What can hang from each mark
q291: q998
q284: q733 q771
q999: q998
q998: q258 q291 q733 q999
q771: q998
q733: q284
q894: q998
q258: q998

Known rows, with every way that one mark hangs from another
[q999 [q998 q291]]: [-2.9,-13.1,1.8,-9.4,-2.0,11.1,-12.8,2.1,3.5,-3.1,-1.8,4.0,11.0,4.0,9.7,-5.4,-4.6,-9.2,-9.0,-12.9]
[q999 [q998 q733]]: [4.0,-5.0,5.4,-1.9,-12.7,-14.7,-11.7,-0.4,5.2,-8.6,-1.0,-4.8,8.0,5.8,11.0,-5.3,8.7,-3.2,-14.0,-15.5]
[q771 [q998 q733 q999]]: [8.7,23.6,-7.9,-21.1,-8.0,-14.6,-8.2,5.8,2.7,-19.9,-4.5,9.5,-3.2,-12.5,2.8,-4.6,7.3,-5.7,-20.6,-47.5]
[q258 [q998 q291 [q733 q284] q999]]: [6.4,34.0,17.7,-26.7,-0.1,-33.5,-9.5,2.9,11.7,-15.4,-5.8,18.1,29.3,2.7,5.0,-2.8,-0.9,-2.9,-15.2,-52.7]
[q733 [q284 [q771 [q998 q258]]]]: [6.5,-21.2,18.8,15.7,-12.8,-35.1,-7.5,1.1,11.7,6.1,7.8,2.8,-0.4,19.9,14.8,4.0,-6.1,-8.2,16.3,-11.4]
[q998 q258 q733 q999]: [7.4,34.1,15.6,-19.4,-17.3,-42.7,2.1,3.8,6.6,2.5,-5.9,2.8,3.6,0.8,-3.3,-2.3,5.9,-0.6,-30.8,-37.0]
[q258 [q998 q733 q999]]: [12.4,36.0,6.5,-18.7,-3.0,-8.1,-5.4,0.8,4.9,-11.0,-4.2,11.3,11.9,-2.0,-1.6,-5.5,7.9,3.7,-18.4,-41.2]
[q771 [q998 q258 q291 q999]]: [4.5,14.0,1.3,-27.2,-6.8,-5.8,-7.3,4.3,5.2,-2.4,-8.6,17.0,1.0,1.1,1.2,-2.5,-9.3,-13.0,-22.9,-49.6]
[q894 [q998 q291 [q733 q284]]]: [-2.6,-5.6,7.3,-1.6,-15.2,-43.6,-13.3,5.5,7.8,-9.1,-1.9,3.3,27.7,15.2,9.8,-3.4,-3.1,-5.9,-10.7,-30.3]
[q733 [q284 [q771 [q998 q258 q291]]]]: [0.1,-23.5,18.6,0.4,-9.9,-32.7,-10.2,4.7,12.9,7.2,2.6,13.2,5.3,17.6,15.2,2.3,-13.6,-13.5,10.5,-22.3]
[q999 [q998 q258]]: [6.8,-14.0,16.7,5.0,-13.2,-8.0,-9.3,-5.1,6.3,8.7,-0.4,-6.8,5.6,20.6,8.5,-1.3,-0.5,-6.1,-13.9,-6.9]
[q733 q284]: [2.3,1.3,11.5,6.3,0.0,-28.0,-0.6,-2.1,5.8,-5.4,3.9,-2.3,11.5,6.9,7.4,5.6,-1.1,-1.7,7.0,1.6]
[q771 [q998 q291 q733]]: [-1.8,-7.9,-8.0,-22.6,-5.2,-13.5,-13.5,3.4,4.0,-15.2,-9.9,16.7,3.8,-1.5,6.6,-5.2,-4.9,-9.7,-11.7,-41.7]
[q258 [q998 q291 q733]]: [1.3,2.1,8.2,-21.7,-0.3,-6.9,-11.5,-0.4,6.7,-5.3,-10.8,17.8,18.2,7.6,2.4,-6.4,-4.0,0.2,-10.9,-38.0]
[q733 [q284 q771]]: [-1.3,-5.2,15.0,17.6,-4.3,-26.3,0.3,6.8,7.3,4.6,11.8,-2.5,3.3,4.1,9.4,3.4,-0.2,-0.9,23.2,11.4]
[q771 [q998 q291]]: [-1.7,-15.1,-10.7,-14.9,2.3,11.2,-12.0,1.9,0.7,-9.0,-6.2,15.9,1.1,0.6,5.9,-3.0,-11.0,-11.5,-2.1,-27.3]
[q284 q733 [q771 q998]]: [5.6,-22.1,-14.2,12.1,-3.6,-9.8,-11.6,9.8,4.1,2.8,6.6,9.1,-7.6,-0.7,11.6,-1.8,9.0,-9.2,11.1,-0.2]
[q894 [q998 q258 q733]]: [5.9,-8.2,10.1,5.6,-27.1,-34.9,-8.4,-0.5,5.3,7.4,-4.9,-3.7,11.1,23.0,1.5,-4.6,3.0,-0.4,-23.3,-27.2]
[q291 q998]: [5.4,1.4,-12.3,0.1,-9.2,2.3,-5.3,-2.1,-4.4,-7.2,3.4,-7.9,8.6,7.8,3.9,-5.2,-0.2,-2.1,-10.2,-7.8]
[q771 [q998 q258 q291 q733 q999]]: [5.0,19.1,5.0,-34.6,-14.0,-31.0,-9.8,6.8,7.3,-7.1,-11.6,18.6,5.4,-0.2,2.6,-5.0,-4.2,-12.0,-32.3,-63.6]

Rows
[-2.5,35.1,-0.5,-33.7,-6.3,-23.3,-1.5,11.5,4.0,-8.3,-8.8,13.2,10.1,-15.1,-2.3,-6.2,2.1,-4.6,-24.9,-42.9]
[q998 q291 q733 q999]
[2.2,-9.5,29.5,-10.4,-17.5,-57.8,-14.9,-2.3,15.9,-1.9,-5.0,0.9,26.8,23.5,16.8,-0.5,-3.4,-10.5,-17.9,-31.8]
[q999 [q998 q258 q291 [q733 q284]]]
[13.6,37.3,14.3,-13.0,-26.0,-67.0,-3.7,-0.4,7.8,-11.1,0.8,-6.6,23.3,14.9,6.7,-1.9,4.7,-4.6,-31.4,-42.4]
[q291 [q998 q258 [q733 q284] q999]]
[8.9,4.5,4.4,-8.3,-25.6,-41.4,-6.2,-4.4,2.4,-1.0,-3.0,-6.4,13.7,21.3,4.4,-6.3,1.2,-1.7,-27.2,-28.8]
[q291 [q998 q258 q733]]
[1.4,-17.8,3.4,-15.2,-6.4,-5.2,-11.1,-0.7,5.3,2.8,-9.5,16.1,1.4,13.1,5.1,-0.6,-14.2,-12.5,-10.2,-32.1]
[q771 [q998 q258 q291]]
[11.8,36.0,2.3,-20.2,-26.0,-40.0,-3.1,1.1,2.2,-5.8,-3.0,-4.8,12.5,8.3,0.3,-7.5,5.5,-3.0,-38.6,-44.4]
[q291 [q998 q258 q733 q999]]
[10.4,3.8,20.2,-0.6,-2.1,-36.2,-9.1,-7.9,10.8,-11.5,-2.4,6.6,24.2,17.1,9.0,1.1,2.9,2.3,0.7,-24.7]
[q258 [q998 [q733 q284]]]
[-2.1,-18.6,10.8,-12.5,-17.5,-32.3,-11.2,10.0,9.8,7.9,-4.0,15.8,-2.2,9.3,9.1,-5.7,-7.3,-10.8,-4.5,-37.5]
[q284 [q771 [q998 q258 q291 q733]]]
[11.7,6.6,-0.8,-0.6,-12.4,-26.1,-7.4,11.4,7.8,9.9,4.5,10.8,-8.5,0.0,7.2,-2.3,9.6,-11.3,-9.5,-21.7]
[q284 q733 [q771 [q998 q258 q999]]]
[-1.6,19.1,-10.2,-11.7,-9.6,10.2,-7.4,11.9,-0.8,-4.2,0.1,6.7,12.9,-3.4,-2.6,-7.7,-2.0,-5.9,-20.6,-33.0]
[q894 [q998 q291 q999]]
[-1.4,-15.8,5.0,-0.6,-17.2,-9.0,-9.5,2.1,3.3,13.5,-4.2,4.6,12.9,21.7,0.1,-4.4,-10.1,-6.6,-16.9,-22.6]
[q894 [q998 q258 q291]]
[-0.8,-9.2,8.4,-9.2,-25.0,-34.6,-11.4,3.2,6.3,8.2,-8.7,5.4,17.0,20.3,1.3,-7.5,-4.8,-5.1,-25.8,-37.9]
[q894 [q998 q258 q291 q733]]
[6.3,-1.5,23.7,10.1,-6.2,-35.5,-7.7,1.1,12.8,-0.9,6.1,6.1,15.6,14.0,12.5,-0.9,4.4,3.2,15.9,-15.5]
[q258 [q998 [q733 [q284 q771]]]]
[13.8,35.9,19.2,-12.2,-3.1,-36.3,-6.4,-2.5,10.2,-16.3,-1.1,8.0,22.8,5.1,5.5,-0.5,6.9,1.4,-12.1,-42.0]
[q258 [q998 [q733 q284] q999]]
[4.4,33.9,5.4,-32.8,-0.4,-8.5,-8.2,5.0,6.0,-10.5,-10.2,20.7,18.5,-4.0,-1.5,-7.9,0.0,-1.2,-22.7,-53.8]
[q258 [q998 q291 q733 q999]]
[7.3,33.9,3.7,-2.4,-22.2,-50.8,-2.9,11.4,5.8,-13.2,11.4,-7.2,14.7,-1.8,10.4,-6.1,9.7,-2.9,-7.1,-25.7]
[q291 [q998 [q733 [q284 q771]] q999]]
[11.3,14.9,1.2,-13.5,-9.2,-7.4,-5.2,0.6,3.3,-2.5,-3.3,7.9,-5.2,2.6,1.1,-0.7,-2.3,-8.1,-18.6,-38.1]
[q771 [q998 q258 q999]]
[3.7,23.7,0.3,-27.2,-5.5,-38.8,-11.7,7.6,9.8,-24.3,-6.2,16.9,14.7,-7.4,10.4,-1.5,-2.0,-12.9,-15.4,-56.8]
[q771 [q998 q291 [q733 q284] q999]]
[7.1,-6.6,4.6,-2.3,-7.3,-40.0,-12.3,-3.3,8.2,-21.5,-1.5,5.8,9.7,7.4,13.7,1.6,1.6,-6.6,-1.5,-29.9]
[q771 [q998 [q733 q284]]]
[7.9,15.2,10.3,-10.1,-20.1,-32.3,-5.3,10.9,8.9,1.9,1.1,8.8,-9.8,-1.2,5.6,-5.3,4.8,-6.4,-13.6,-42.5]
[q284 [q771 [q998 q258 q733 q999]]]
[10.3,40.1,-0.2,-13.0,-18.0,-50.4,-4.5,2.8,3.7,-23.4,2.4,-6.5,23.1,1.0,8.1,-3.8,8.4,-3.1,-22.4,-35.0]
[q291 [q998 [q733 q284] q999]]
[1.5,23.0,5.5,-19.9,-25.2,-32.2,-8.6,10.3,5.9,4.5,-8.4,7.6,16.9,8.5,-3.1,-9.1,-0.7,-6.2,-37.7,-53.6]
[q894 [q998 q258 q291 q733 q999]]
